Each row comes from the steps of one walk. Every step used is in the known rows, and no mark comes twice. Write the walk behind each row, first mark first.
Known rows:
purat, zeko, tinofip, sifud: [-17.2  -8.9  14.1  -0.4 -44.5 -15.8 -40.4   7.4 -25.0 -38.0  15.1 -50.3
   4.1  40.4   8.7  -7.5   4.5 -14.7  17.0  36.3  17.5 -10.0  14.9   2.3
 -19.4]
dema, sifud: [-14.2 -34.2 -41.9  44.3 -50.7  31.0 -12.4  42.2 -51.0 -38.4  16.7  39.7
 -32.9 -11.1  -5.3  -4.0   3.3 -22.8  31.5 -17.7  -3.5  -7.6 -58.5 -10.2
 -77.3]
midafo, purat, zeko, pulofo, dema, sifud: [  2.9  18.0  17.8  57.4  44.6  56.0  -2.4 -85.5 -46.3  12.3   1.9  15.9
  30.1 -33.2 -44.1  26.2  -6.3  -1.0  -7.7  19.5   7.8  45.6 -30.1 -23.9
  30.5]
sifud, zeko, tinofip: [-42.0 -41.6 -56.0   6.7 -49.3  -5.0 -13.9  77.1  -2.8  17.8  40.7  45.7
 -16.6  45.3  19.5   8.6  -2.8  23.4 -20.7  -8.6   4.2 -52.1 -16.3   0.1
 -19.8]
tinofip, dema: [-19.3 -33.1 -25.0  21.8 -57.7  -0.5  -9.4  46.7 -29.1  11.5  21.1   9.4
 -31.2   2.3  19.3 -24.8  -8.3 -11.3  12.2  16.2  17.2 -44.1  -3.6   3.2
 -13.1]
purat, zeko, tinofip, dema, sifud: [  2.6  -7.6  22.2  21.7 -40.9 -22.4 -45.1 -29.8 -16.9 -25.3 -18.8  12.0
  -3.0   0.2 -21.6 -22.5  15.7   5.3  13.2  15.6  61.3  19.7  -2.2   5.6
 -14.1]
midafo, purat, zeko, sifud: [ 21.0  47.5 -55.8  20.9  13.5   3.4  -5.6 -30.0 -72.2  -1.0  14.1 -23.9
 -24.7 -30.0  -1.4 -20.9 -30.1  30.1  -3.0  72.1 -19.6   0.4 -12.4  -0.7
  -4.7]
sifud, zeko, pulofo, dema: [-35.7 -34.6 -22.4  34.3  17.0  63.9 -15.6  48.2 -10.9  51.3  41.4  44.9
  -0.8  19.7  11.7  29.4 -15.0  20.5 -29.6 -43.4 -26.7 -45.3  -4.8 -10.3
  28.7]
purat, zeko, tinofip, pulofo: [  1.1 -45.8 -10.5  -7.4 -22.3 -21.3 -25.2  32.6 -25.0 -33.7  37.4  -2.2
  -2.1   2.2  25.1 -21.9 -19.0  -3.1 -13.5  33.6  18.7 -44.8   7.1  12.9
  -0.3]
sifud, purat, zeko, pulofo, dema: [-42.4  -7.2  32.8  60.0  21.8  20.3 -10.1  -1.4 -38.9  25.7  30.6  23.1
  29.3 -19.1  12.9  29.8  -4.2 -19.0 -10.7 -12.1   7.6  13.1  37.8  -1.5
  54.9]
tinofip, pulofo, purat, zeko, sifud: [ 49.3  -4.8  13.0   8.0  45.3  18.4 -21.2   7.2 -51.6 -14.9  30.7 -46.6
  19.2 -51.5  12.9 -59.0 -14.1 -22.8   8.1  19.0 -34.2 -45.8 -16.2  34.7
 -37.0]
dema, sifud, zeko, tinofip: [-33.9 -36.4 -41.7  28.2 -37.6  17.1 -24.8  55.8  -5.3  -6.8  13.1  70.8
  -9.0  28.3 -12.2  10.2   6.6  16.2   1.7 -33.1  10.6 -14.5 -50.1   1.6
 -55.0]
pulofo, dema, sifud, purat, zeko: [-29.6  10.8  47.9  88.1  15.7  21.4 -18.3   6.1 -31.6 -17.2   0.7  31.4
  10.5 -36.4   2.3  13.4  32.9 -30.1  43.1 -27.7  18.6  21.5 -12.3  -1.5
 -14.9]
tinofip, purat, zeko, pulofo: [ 23.5 -36.1 -17.6  22.2  10.2  -5.2   2.7   2.5 -67.1   8.8  34.5 -14.8
 -30.9  11.4  41.1 -16.6 -28.9  12.6  -8.4  42.8   3.8  -3.7  22.2  13.6
  21.3]
purat, zeko, tinofip, dema: [ -9.1 -16.0   7.6   2.0 -52.6 -42.9 -29.9  -5.0 -17.0  -0.3   2.5 -11.9
 -16.2  14.5  11.4 -24.2   1.8   9.6 -11.6  45.2  57.1 -10.8  30.5   5.9
  23.6]
zeko, tinofip, pulofo, dema, sifud, purat: [-39.6 -61.6  64.0  66.8  33.4  38.1  -2.7  37.4   3.2   0.2  19.4  66.2
  71.3 -25.2 -33.7  18.7   7.1 -56.6  16.5 -41.0  37.8 -22.0 -22.9  37.2
  -5.3]
tinofip, dema, sifud, purat, zeko, pulofo: [-34.7   6.2  39.2  66.4   0.6   2.7 -37.9 -17.9 -40.9  -0.4   4.1  42.7
  25.9 -27.4 -18.8  -5.6 -14.1 -18.6   5.2  -8.7  34.4  39.9  23.4  21.2
  17.1]
sifud, purat, zeko, tinofip: [-47.9 -15.0   0.3  34.1 -38.4 -46.9  -9.5  28.8 -30.1  -6.6  29.9  29.2
   9.4   8.1  21.2   6.4   7.1 -19.4  -5.9  20.0  39.3   7.6  24.2  11.0
  12.7]
midafo, purat, zeko, tinofip, pulofo, dema: [  0.5 -15.5  22.8  13.3  45.0   6.7  13.2 -34.7  -7.7  10.5  23.6 -27.0
  51.4 -15.4  -4.3   3.3  -9.9  -5.2 -22.3  64.6  32.1 -31.5  -1.4   6.0
  59.9]
pulofo, purat, zeko, sifud: [ 31.4  15.4   1.0  18.6   8.1   9.1 -19.9 -15.0 -64.2   1.1  18.5 -40.1
  -4.1 -34.7   8.4 -41.7   9.3  -5.5  11.6  16.8 -25.6  -6.7 -17.7   7.4
 -41.5]
pulofo, purat, zeko, tinofip, dema, sifud: [  7.2 -17.2  70.5  26.3 -10.9 -11.5 -28.1 -59.0  -9.3  -0.3 -14.2 -17.8
  38.0 -10.0 -32.3 -32.3  37.8 -29.5  14.9  13.4  65.5  29.0 -25.8  10.1
 -22.6]
tinofip, pulofo, dema, sifud: [  3.5 -53.8  20.0  51.8  20.8  71.0 -13.3  37.7 -17.8 -25.8  17.4  29.3
  14.4 -34.5 -10.6  -7.9   4.0 -35.6  35.3 -35.9  -7.4 -51.5 -51.7   7.7
 -43.8]
midafo, purat: [-24.8 -15.0 -75.4  30.3 -36.3  11.7  28.4  24.8 -53.3   7.0  38.7   7.1
 -16.3  -4.2  11.6   5.0 -20.7 -15.7  -4.5  49.8  -1.8 -29.9 -45.3 -19.0
 -17.7]
dema, sifud, purat, zeko: [-32.2   8.1  -4.1  70.4 -20.5  -8.1 -17.7  29.2 -51.5 -44.8  11.0  39.3
 -11.5 -27.3   9.4  -1.5  12.2 -33.0  39.7 -13.2   9.7  27.6 -26.1   5.4
 -46.7]

Write each row's walk:
[-11.4 -23.4 -25.0   6.3 -60.0 -34.1 -18.7   8.5 -37.9 -19.5  22.2   5.1
 -22.0  14.9  19.3  -7.0   3.2   6.7 -11.8  30.7  29.5  -5.6   5.4 -11.9
  -5.6] => purat, zeko, tinofip
[ 55.1   0.6 -21.6  20.8  15.9 -13.7  -5.2  14.9 -71.8  -5.2  14.9 -33.0
 -56.9  -5.5  37.5 -48.7 -19.3  29.8  20.5  47.6 -11.2 -20.1   9.5  34.0
 -16.7] => tinofip, purat, zeko, sifud
[ -9.8   8.0 -47.9  23.1  -1.5  12.8   4.8 -37.6 -64.9   8.4  33.6  -4.2
   3.1  -6.6   2.0   7.2 -40.8   8.6 -35.2  61.9  -7.0  12.8  -5.0 -21.2
  32.8] => midafo, purat, zeko, pulofo
[-52.6   9.7  22.4  45.8   1.1   9.1 -31.4  24.1 -46.8 -17.0  38.4 -17.4
  36.9  15.3  14.1  10.4 -27.5 -37.0  10.1  -0.6 -12.0   9.4  41.8  18.3
   7.7] => tinofip, sifud, purat, zeko, pulofo
[-25.1 -15.1 -15.3  63.5   6.3  63.5 -21.9  55.5  -3.0   2.7   7.4  48.0
 -16.3  -0.3   0.2  15.7  23.9   2.6  27.4 -63.6 -16.6 -33.8 -55.7 -12.0
 -44.6] => pulofo, dema, sifud, zeko
[ -8.7  21.0 -56.9  25.4 -18.6 -14.7   9.5  -8.1 -58.7 -12.5  26.2 -23.2
 -22.9  -6.2  23.3  -4.3 -12.5   3.2   0.5  70.7   0.7  -6.7 -23.9 -25.0
  -1.2] => midafo, purat, zeko
[-31.6 -35.6  61.1  37.5  32.6  -6.5  -9.2  29.0  -0.3  -0.3  33.5  11.1
  53.4 -16.3  18.4   3.6   5.2 -31.6  -4.8   5.7  36.9 -35.5  32.5  28.6
  46.4] => sifud, purat, zeko, tinofip, pulofo, dema
[ -3.8 -74.7 -14.5  12.4 -33.2 -23.5  27.5  46.0 -34.6  21.7  34.4   9.5
 -22.4  40.7  21.8 -11.4  -1.4  -5.1  -5.9  39.7  40.5 -27.4  -3.4  23.4
  -7.3] => zeko, tinofip, purat
[ -9.4 -64.2  22.6  23.9  31.5  38.9 -16.6  53.6  13.7  -0.6  29.8  33.8
  58.8   3.7 -18.1 -14.4   5.3 -35.1  -3.3 -38.1  -1.3 -47.9 -68.1  29.7
 -59.7] => dema, sifud, zeko, tinofip, pulofo, purat
[-24.1 -62.1   0.4  16.3  25.9  35.6 -15.3  78.6  27.7  26.4  41.3  28.3
  24.1  20.6  15.7   8.4  -8.5   9.3 -19.7 -25.3   1.4 -91.6  -8.7  19.0
  19.6] => sifud, zeko, tinofip, pulofo, dema
[-11.3 -24.0 -12.5  42.7 -50.5  20.7 -23.0  24.1 -27.7 -14.8  -3.8  24.9
 -21.6 -12.5 -12.5 -23.7   3.8 -17.5  29.3  -7.0  23.3 -12.9 -37.2   6.9
 -49.2] => tinofip, dema, sifud
[-51.2 -32.8  35.6  85.0  23.2  62.4  -1.0   7.2 -33.2  26.1  20.1  84.8
  45.1 -25.3 -32.7  39.5  -3.0 -39.7   7.5 -59.8   5.2  24.4 -18.7   7.1
   1.6] => zeko, pulofo, dema, sifud, purat
[-35.1  -4.6   6.1  68.0  -3.4  15.5 -24.3   1.2 -60.8 -23.3  19.8  58.8
  14.5 -26.0  -6.1  12.0 -19.9 -24.3   9.3 -25.4   3.2  47.1  -4.0   4.1
 -16.2] => dema, sifud, purat, zeko, pulofo
[-25.5 -20.6 -54.4  51.9 -31.0  40.0 -29.0  79.4 -24.3 -21.7  21.0  53.8
 -37.2   9.9  10.8  -1.2  -1.1  13.3  22.9 -44.5 -24.9 -30.2 -66.2  -5.6
 -78.3] => dema, sifud, zeko
[-38.1 -23.6  18.3  23.2  20.1  61.7 -22.6  45.4 -10.3  28.2  47.4 -28.7
  52.3  38.5   1.7   3.8 -10.7 -33.1  -4.8 -35.6 -45.3 -42.7 -21.2  15.3
 -26.2] => tinofip, sifud, zeko, pulofo, purat
[ -5.2  10.1  -1.8  35.6  36.3  37.1   6.6 -62.1 -46.6  37.4  25.3 -14.4
  22.5 -14.4  -9.9  23.0 -17.8   4.1 -30.4  44.6   2.1   9.7   5.9 -31.2
  63.7] => midafo, purat, zeko, pulofo, dema
[-33.5  -3.1 -35.2  49.2 -14.6  11.5  -2.6  63.1 -57.5  15.6  34.9  44.1
 -11.5 -22.8   6.7  -6.5 -19.8 -19.8  14.1  -7.0 -23.5 -18.1  -0.2  30.4
 -29.4] => zeko, sifud, purat
[ 23.6 -24.8 -21.2  26.5 -13.8 -28.0   7.8  34.4 -62.8 -17.2  27.4 -34.1
 -57.7  12.9  57.5 -30.2  -0.7   7.3  22.0  53.0  13.1 -23.4   3.0  13.9
 -12.5] => tinofip, purat, zeko
[-10.7 -29.6   4.3  60.7 -16.0  59.2 -11.5  15.8 -32.3 -10.3   3.9  35.5
 -15.9 -15.6 -16.7  10.0  26.4 -27.9  37.8 -36.9   6.5 -12.0 -58.2 -16.3
 -46.0] => pulofo, dema, sifud
[-31.2 -27.9 -52.1  43.6 -11.3  58.9 -31.8  47.4 -32.3   2.4  29.4  74.9
 -15.6  12.0 -10.9  13.9 -25.1  18.9  -9.9 -55.5 -32.4 -11.5 -44.7  -6.5
 -43.2] => dema, sifud, zeko, pulofo
[-27.1 -29.7  32.3  46.3   7.2 -12.8 -24.1  29.5 -22.1 -47.4  18.6  47.4
  41.1 -22.8  -6.4  -7.4  -9.2 -38.6  17.2  -4.6  33.6   2.1  -8.3  36.9
 -23.5] => dema, sifud, purat, zeko, tinofip, pulofo
[ -0.6 -24.1  51.1   2.1 -18.7 -34.8 -17.3 -34.5  -5.9  26.4   9.6 -41.5
  28.7   4.2   0.5 -35.2  32.1 -19.9 -11.8  41.1  59.5  -5.9  11.0   6.9
  15.3] => pulofo, purat, zeko, tinofip, dema
[ 17.1 -37.3  17.2  17.8  18.7   6.1  -7.6  22.0 -36.7 -30.8  41.8 -45.7
  21.5 -28.9  37.5 -41.0   3.7 -47.7  12.4  25.1 -11.8 -54.5 -28.1  11.4
 -33.8] => tinofip, pulofo, purat, zeko
[ -9.1 -84.9  22.9  -0.6  -1.7   7.2  11.4  37.0  -8.2   9.6  52.0  -3.2
  57.0  -2.1   1.7 -21.4   0.9 -54.3 -15.1  10.2  15.8 -54.1 -34.5  23.9
 -28.4] => zeko, tinofip, pulofo, purat
[-26.1 -20.8 -21.0  42.4  -4.6  48.7 -42.2  33.3 -10.8  23.3  12.3  64.5
  -3.2  12.5 -19.8  -3.4 -29.1  21.8  -8.5 -39.1  -4.8 -18.8 -22.3   8.8
 -14.6] => tinofip, dema, sifud, zeko, pulofo
[-24.6 -37.3  -2.4  48.1  19.6  67.5 -18.1  19.7 -20.9  20.8  31.1  43.8
  30.8   0.1 -19.3   4.6  -3.0 -18.4  -9.8 -59.0 -29.3  -3.4 -62.3   2.5
 -56.7] => dema, sifud, zeko, pulofo, purat
[-37.8   1.1 -20.2  49.1 -30.7 -26.5  -9.0  49.9 -51.0 -20.0  35.3  15.8
 -16.6 -12.1  43.9  -1.4   2.5 -25.0  16.8  14.5  10.5  -8.7   8.4   0.6
 -10.0] => sifud, purat, zeko
[-12.9 -60.0 -35.4  18.6  -8.1 -19.1  14.8  81.6  -6.7  35.1  35.7  20.9
 -24.8  59.9  36.4  -9.1  -9.4  26.4 -13.5  19.4  17.2 -52.5  -6.3  29.2
  -6.7] => sifud, zeko, tinofip, purat
[-15.4  -2.0 -41.3   9.5 -28.3 -27.8  12.5 -28.4 -39.8  -0.2  22.6 -12.7
   5.6   9.3  -2.1   3.2  -7.7   5.7 -24.1  78.4  34.0   9.8  -8.2 -20.6
  17.4] => midafo, purat, zeko, tinofip
[-41.1 -32.5 -25.8   8.3 -43.8  -7.4 -25.1  62.3  18.0  37.6  20.0  26.8
 -10.7  46.4  12.4  -9.7  -7.5  26.4 -21.9   1.7  33.9 -55.1   9.3  18.9
   9.7] => sifud, zeko, tinofip, dema
[  5.1  -6.3  23.9  48.6  16.5  52.1 -37.7 -42.9 -44.1  -8.6   0.6  27.4
   4.7 -25.7 -21.0  14.1   4.8   3.5   6.4 -30.3   3.3  30.0 -10.2 -23.1
   3.3] => purat, zeko, pulofo, dema, sifud
[-20.0 -42.1  10.9  26.4 -54.7  -0.3 -24.0   3.4 -11.4  -1.8  -7.1  37.6
  -0.5   7.6 -36.2 -11.4   7.8 -10.3   9.4  -0.3  57.0   1.9 -22.5  13.6
 -30.3] => zeko, tinofip, dema, sifud
[-19.6 -58.8  -3.4  23.5 -12.0  38.1   5.9   2.7 -51.0  35.9  52.6  10.7
  29.7  -5.1   0.1   0.9  -6.6 -44.2 -23.2 -11.1 -11.4 -13.2 -27.4  -5.3
 -19.7] => zeko, pulofo, purat
[-39.6 -10.9  18.6  55.0 -28.6 -26.4 -23.8   7.2 -32.1 -32.0   6.2  50.0
  15.2 -12.4 -13.5  11.1  14.2 -25.1  16.6  -1.0  44.9  44.1  -7.1  11.9
 -28.9] => dema, sifud, purat, zeko, tinofip
[-48.5  11.0  73.3  55.6  44.4  34.9 -30.9   0.1 -26.5  10.9  27.1 -25.0
  59.6   5.0   4.0  24.1  -5.0 -37.1  14.4 -13.8  -6.8   2.7  47.7  13.5
  41.1] => tinofip, sifud, purat, zeko, pulofo, dema
